Each row comes from the steps of one walk. Every step used is in the known rows, and no mark comes twice. Write the walk behind each row, first mark first.
Known rows:
N/Y/V/K/L: [-50.9,22.0,-6.1,35.1,-7.1,22.8,14.5,-36.4,-11.5,24.5,-21.1,-8.3,9.1,-17.2,11.5,16.4,-15.4,0.0,21.3,-20.2,14.2,1.0,-9.3,-33.3,-36.7]
C/Y/K: [-29.1,27.0,9.1,21.9,12.4,9.0,13.3,-70.7,11.4,30.0,-23.0,-14.0,-4.9,-13.4,-12.4,-2.1,-9.2,-12.4,-7.8,-18.2,8.4,-15.8,-10.1,-41.3,-5.2]
J/C/Y/V/K: [-11.8,40.1,-3.6,53.1,-4.6,25.3,26.3,-59.6,7.8,4.3,-20.3,-35.2,6.5,-10.2,16.1,3.9,-19.1,8.0,10.0,-11.6,25.3,-8.1,-7.7,-40.6,-14.7]
Y/K/J/C: [-3.8,-4.7,9.2,29.9,-17.9,7.3,22.4,-40.5,-28.1,1.2,-27.7,-23.7,2.3,-8.6,20.8,31.6,-12.2,7.2,-18.8,-43.4,12.5,-8.3,-3.4,-15.7,-7.4]
J/C/N/Y/V/K: [-19.0,30.9,-19.5,53.1,-16.2,22.9,13.6,-49.4,0.1,4.7,-20.3,-29.8,3.3,-13.7,8.1,18.5,-33.7,14.3,6.1,-18.1,40.7,-12.8,-8.1,-41.5,-11.0]
N/Y/J/C: [-8.3,14.2,-5.5,41.4,-30.8,0.9,23.1,-37.1,-19.5,-1.2,-25.8,-8.9,14.0,-14.6,18.3,43.8,-25.3,19.1,-4.8,-37.1,26.7,-8.3,8.2,-29.3,-7.6]
J/C: [-19.6,18.4,5.4,42.0,-13.5,4.4,34.8,-42.1,-17.0,10.5,-14.2,-20.2,8.5,-24.4,20.9,33.9,-19.4,1.4,-10.6,-35.4,16.0,-0.3,8.2,-31.9,-6.8]
K/J/C/N/Y: [-22.8,5.8,-24.8,44.4,-22.8,4.2,10.9,-32.3,-14.5,23.2,-40.1,-14.5,-4.9,-11.6,-4.0,31.6,-51.2,14.8,-24.1,-29.6,20.6,-21.2,4.4,-38.7,-2.1]
L/K/J/C/Y: [-2.5,16.4,10.8,43.3,0.7,12.3,30.6,-45.4,-13.8,17.9,-43.6,-23.2,1.2,-4.0,17.7,4.9,-27.3,7.8,-23.3,-22.5,-1.6,-8.2,-3.5,-40.0,-4.5]
N/Y/L: [-52.0,28.2,-10.6,33.4,-5.5,-11.9,11.2,-45.8,-7.8,33.9,-17.4,-25.0,-10.4,-19.1,-29.0,12.3,-35.9,-5.3,4.5,-27.3,13.9,-33.8,4.6,-23.2,-30.4]
L/K: [-29.4,6.3,-3.5,37.1,3.7,-6.3,13.0,-54.5,-27.4,34.2,-21.8,16.0,-1.3,-24.7,7.4,18.4,-10.8,-18.4,-1.0,-24.5,6.9,1.7,-15.5,-75.7,-18.6]
L/K/J: [-3.5,-23.2,-5.4,33.9,-12.1,-9.3,14.5,-47.8,-34.2,22.3,-42.0,2.7,-3.3,-1.5,20.8,18.9,-2.6,-3.6,-12.5,-29.9,-13.9,-8.1,-15.3,-50.4,-34.1]
V/K/Y: [-37.4,3.9,-16.0,41.6,-0.7,-8.6,6.2,-49.0,20.8,15.3,-19.7,-18.2,-2.5,-19.7,22.2,-1.7,-9.5,14.8,2.6,-7.5,-23.6,-32.7,0.8,-7.9,-32.4]
J/C/N: [-17.4,10.9,0.9,35.4,-16.4,6.0,25.1,-33.4,-16.4,26.8,-27.5,-17.5,9.3,-35.9,-0.9,19.4,-40.5,-3.1,-30.1,-22.3,6.3,-19.4,-0.9,-27.1,-9.2]
L/K/J/C/Y/V: [4.1,24.2,1.9,39.0,-7.0,24.4,34.1,-39.3,-6.8,23.1,-29.3,-4.1,-0.9,2.4,28.9,14.1,-23.3,-2.0,-3.8,-2.6,27.8,-6.3,-27.6,-45.7,-24.0]
Y/L/K/J/C/N: [-9.4,-4.1,5.3,27.9,-17.0,3.6,14.3,-25.4,-36.9,25.3,-40.2,-19.1,3.1,-28.3,-5.2,13.9,-42.1,-2.2,-33.8,-30.2,2.8,-26.9,-14.4,-18.5,-17.0]
J/C/N/Y/K/L: [-58.0,12.5,5.9,13.6,-3.4,20.8,1.7,-29.1,-22.1,33.8,-26.2,1.4,0.5,-25.1,-7.9,23.2,-25.9,-6.4,-3.0,-34.3,16.4,-5.4,-14.9,-23.8,-15.1]
J/C/Y: [-15.7,36.3,10.3,45.7,3.4,11.9,38.2,-52.1,3.4,21.7,-31.4,-27.5,5.4,-14.1,11.8,5.1,-29.7,3.6,-17.1,-16.8,3.7,-7.1,8.3,-38.2,-2.3]
V/K/J/C/N: [-4.2,-2.0,-1.3,37.1,-21.8,8.9,18.8,-34.0,-23.3,14.6,-38.6,-28.6,8.3,-25.3,4.2,14.8,-37.7,7.5,-31.3,-28.6,-0.4,-22.8,-3.6,-18.9,-12.8]
K/L: [-54.8,9.8,6.7,24.6,-2.6,5.3,25.3,-36.3,-16.3,38.9,-20.0,5.2,10.2,-25.5,9.6,17.4,-5.9,-14.7,8.8,-22.7,-12.6,0.6,0.6,-32.2,-42.2]
N/Y/K/L: [-63.1,12.1,2.7,15.2,0.6,13.6,3.4,-40.5,-15.5,36.5,-23.3,6.3,-0.3,-19.4,-5.6,21.6,-12.3,-10.9,7.6,-30.7,10.6,-2.6,-11.3,-31.7,-23.1]

Write each row's walk:
[-10.8,-20.3,-0.2,27.3,-9.7,-11.1,10.0,-44.2,-38.9,23.9,-40.2,-6.4,-7.1,-4.3,5.7,10.9,-8.3,-7.3,-10.5,-32.2,-11.3,-20.3,-16.5,-34.2,-40.8] => Y/L/K/J
[-40.3,14.3,4.9,27.1,6.7,-8.9,6.4,-49.5,-33.4,37.1,-19.2,3.0,-5.2,-29.9,-13.6,8.3,-17.4,-23.3,1.2,-28.6,9.0,-14.4,-21.1,-52.3,-28.3] => Y/L/K
[-0.7,-7.8,6.1,38.1,-16.6,4.7,23.8,-33.6,-41.2,4.9,-32.1,-14.5,3.7,-11.5,29.0,34.3,-17.8,6.1,-19.5,-42.7,9.5,-1.1,-8.0,-35.0,-10.1] => L/K/J/C
[5.1,-8.7,-12.2,42.3,-21.4,5.8,21.4,-52.7,-10.4,3.5,-35.1,-26.5,2.0,6.2,25.6,12.1,-0.1,10.5,0.6,-21.0,-2.0,-16.4,-7.4,-28.4,-40.4] => Y/V/K/J
[-8.4,2.3,-2.3,32.4,-24.0,3.9,11.4,-30.3,-11.1,12.7,-36.3,-16.9,14.8,-31.5,4.9,13.2,-36.6,14.2,-24.1,-18.9,0.3,-31.1,-5.9,-8.5,-17.3] => V/K/Y/J/C/N
[-38.4,-6.9,-11.3,31.1,5.7,-15.0,1.6,-40.5,0.3,35.0,-23.5,16.1,-8.7,-21.7,24.4,5.6,-12.0,0.0,-4.0,-5.9,-20.8,-24.9,-17.0,-30.4,-31.2] => L/K/Y
[-8.5,15.0,-21.7,41.6,-25.7,17.7,22.0,-28.7,-6.9,26.4,-27.6,-1.7,-5.4,0.2,15.7,32.6,-39.3,5.4,-6.4,-7.9,38.8,-16.6,-20.0,-40.0,-23.6] => K/J/C/N/Y/V
[-13.5,9.6,-21.6,38.6,-29.6,-14.1,14.8,-51.8,-0.1,13.3,-33.0,8.6,13.3,-4.4,3.4,33.1,-13.2,14.3,7.6,-22.4,12.3,-17.6,9.1,-42.9,-30.6] => N/Y/J
[-38.2,16.9,-30.3,46.0,-15.1,-2.4,10.6,-43.7,-0.6,35.2,-32.3,-6.2,-4.8,-17.6,-14.3,23.9,-47.8,6.1,-15.0,-19.9,15.6,-21.0,5.4,-51.6,-9.0] => C/N/Y
[0.6,-0.2,-2.1,36.7,-24.0,14.6,20.7,-28.9,-21.9,15.0,-37.8,-25.7,7.9,-21.0,8.4,17.6,-37.5,6.5,-28.8,-21.7,8.7,-22.8,-11.4,-18.1,-16.9] => Y/V/K/J/C/N
[-45.8,17.4,-6.6,31.6,4.2,-7.5,-0.2,-47.0,-32.0,37.4,-23.1,3.3,-10.8,-24.0,-17.9,14.5,-31.2,-15.1,2.4,-31.5,20.6,-15.6,-19.0,-60.0,-19.7] => N/Y/L/K
[-11.6,-12.0,-8.7,26.0,-19.3,-20.5,3.8,-43.4,-1.3,18.0,-32.4,23.9,11.0,-15.1,23.5,13.5,-1.0,10.2,5.2,-9.5,-14.9,-27.8,-13.2,-25.0,-45.9] => L/K/Y/J
[-9.2,-4.0,2.0,37.1,-17.6,4.7,16.6,-30.8,-44.2,7.3,-34.4,-19.4,-2.3,-8.8,15.7,32.0,-29.9,9.2,-17.4,-46.5,19.2,-9.6,-8.7,-27.1,-7.8] => N/Y/L/K/J/C
[-7.8,0.5,-1.1,28.9,-23.7,-0.4,16.4,-26.6,-11.2,20.6,-35.9,-7.1,13.5,-31.0,6.5,16.4,-36.7,9.4,-27.0,-16.5,-0.9,-31.2,-6.5,-10.2,-20.4] => K/Y/J/C/N
[0.2,-5.4,-21.0,45.9,-23.6,7.8,15.8,-50.9,-9.9,3.4,-37.7,-26.4,-2.1,11.1,22.2,18.0,-9.0,15.4,0.8,-22.7,5.1,-16.4,-6.3,-32.6,-34.8] => N/Y/V/K/J
[-36.9,15.2,-8.0,29.3,-14.6,-4.5,6.9,-31.7,-20.3,28.7,-31.4,-32.0,-8.8,-19.3,-29.3,11.9,-50.1,2.7,-14.3,-31.7,13.7,-41.4,-0.8,-7.2,-23.7] => K/J/C/N/Y/L
[-39.2,36.9,9.6,29.5,8.7,-5.0,25.0,-54.4,2.9,37.7,-23.6,-33.8,-4.7,-21.1,-25.5,-13.1,-28.2,-12.9,-1.5,-13.9,-5.3,-34.5,1.4,-16.8,-33.8] => C/Y/L
[-21.8,12.3,-15.9,34.1,-10.2,2.9,24.5,-36.3,18.6,32.2,-10.3,10.2,-4.2,-7.1,34.1,13.8,-11.1,-1.5,9.8,12.3,7.7,-23.9,-22.2,-21.7,-48.3] => K/Y/V
[-6.5,-3.5,1.5,32.7,-20.1,9.0,16.9,-38.3,-26.8,0.6,-30.2,-22.8,-1.6,-5.0,17.6,36.4,-20.3,12.1,-18.6,-46.2,20.3,-9.8,-3.7,-20.7,-1.2] => N/Y/K/J/C
[-54.4,16.8,4.1,32.7,-1.6,14.0,16.9,-45.1,-14.8,22.8,-21.8,-13.4,12.5,-26.7,7.7,10.6,-5.7,-4.6,14.9,-28.4,-6.6,0.6,1.1,-30.8,-36.3] => V/K/L
[-24.6,31.7,15.1,33.0,1.6,5.2,21.3,-47.6,-10.1,18.0,-30.7,-52.2,-2.5,-15.8,-15.7,-10.6,-33.1,3.2,-8.1,-27.3,0.2,-33.8,0.7,-2.8,-24.1] => V/K/J/C/Y/L
[-31.7,17.9,-24.2,46.4,-18.1,4.9,12.2,-35.4,-9.4,26.0,-32.7,-12.6,-3.3,-18.7,-8.7,32.0,-54.5,11.0,-20.6,-28.1,26.0,-17.0,5.3,-43.4,3.1] => J/C/N/Y
[-25.5,26.2,15.9,28.6,1.1,1.0,25.9,-43.2,-10.5,25.9,-29.8,-42.0,-3.6,-15.1,-15.5,-5.9,-32.0,-2.7,-10.7,-24.3,-1.6,-33.6,-1.5,-3.6,-27.2] => K/J/C/Y/L
[-61.4,10.3,2.3,12.8,-1.7,15.7,0.4,-35.7,-16.3,40.6,-26.2,5.4,0.3,-23.6,-11.7,18.0,-21.0,-10.9,1.1,-28.6,10.2,-7.5,-14.5,-29.1,-21.8] => C/N/Y/K/L
[-36.1,16.8,-8.9,23.2,-6.3,10.3,-2.6,-51.0,-5.2,24.4,-23.2,-9.8,-9.1,-19.9,-20.9,24.2,-34.4,-1.5,-15.4,-32.6,33.9,-18.8,-10.9,-38.0,8.0] => J/C/N/Y/K
[-2.5,-9.9,2.6,23.7,-5.8,2.4,15.3,-58.9,-6.6,20.1,-42.3,-18.4,-6.4,6.9,5.8,4.0,-2.1,0.8,-16.3,-24.8,-11.6,-20.3,-10.4,-25.9,-24.6] => C/Y/K/J
[-6.5,5.3,1.4,37.8,-24.7,0.0,17.7,-37.0,-8.1,-7.3,-25.1,-15.6,16.1,-19.1,28.5,27.0,-14.9,23.7,-3.3,-29.4,7.7,-19.4,2.6,-4.8,-18.9] => V/K/Y/J/C
[-5.6,38.9,1.9,42.8,-6.1,23.6,41.2,-43.3,7.2,26.2,-18.8,-9.0,1.0,-3.8,25.1,14.2,-24.7,-2.9,0.3,2.4,28.8,-7.6,-17.4,-40.7,-22.9] => J/C/Y/V
[-9.3,-2.8,0.0,27.9,-20.7,0.7,10.8,-26.2,-20.0,22.6,-37.3,-0.4,11.6,-32.5,6.5,17.2,-37.5,6.2,-26.8,-18.8,1.8,-27.5,-14.9,-19.5,-15.8] => L/K/Y/J/C/N
[-23.5,28.3,-25.7,45.1,-16.8,10.4,25.9,-43.0,6.2,30.2,-14.4,5.5,-5.7,-0.2,15.3,32.8,-25.2,-1.6,11.5,-3.6,40.1,-8.4,-13.5,-53.5,-29.6] => N/Y/V
[3.9,2.2,1.4,44.3,-23.6,15.0,28.8,-38.5,-25.5,-8.8,-28.2,-34.6,6.5,-5.0,33.0,30.1,-15.4,15.9,-10.3,-36.3,16.7,-5.9,-3.5,-17.9,-14.7] => Y/V/K/J/C
[-0.1,17.0,0.4,34.4,-16.4,-7.2,27.2,-59.3,8.9,18.0,-39.3,0.7,19.7,-6.5,7.4,7.0,-6.6,7.9,1.9,-9.6,-7.9,-19.7,4.8,-37.2,-35.4] => C/Y/J
[-40.6,26.8,9.6,33.3,-1.8,31.3,23.3,-35.3,-13.2,20.0,-23.7,-16.7,11.5,-19.2,17.0,8.3,-16.6,0.4,14.5,-19.5,11.9,1.8,-12.6,-27.0,-31.4] => J/C/Y/V/K/L
[-46.8,20.6,2.7,32.3,-5.1,22.1,19.4,-39.2,-12.5,23.8,-18.7,-7.5,12.1,-20.6,15.3,11.6,-6.7,-6.1,21.3,-17.9,6.9,-0.3,-11.3,-30.6,-43.4] => Y/V/K/L
[-2.6,10.8,6.3,37.2,-27.4,-0.9,30.1,-40.4,-20.1,-0.6,-23.1,-8.8,20.0,-20.1,22.1,36.8,-13.1,10.2,-6.1,-34.1,15.8,-6.4,5.7,-22.0,-16.5] => Y/J/C
[-10.3,36.8,-4.3,41.7,-2.7,16.8,39.3,-51.5,15.8,35.1,-20.5,-2.4,-0.3,-1.8,18.2,6.9,-17.6,-8.3,5.6,9.5,18.9,-10.1,-16.7,-46.9,-34.2] => C/Y/V
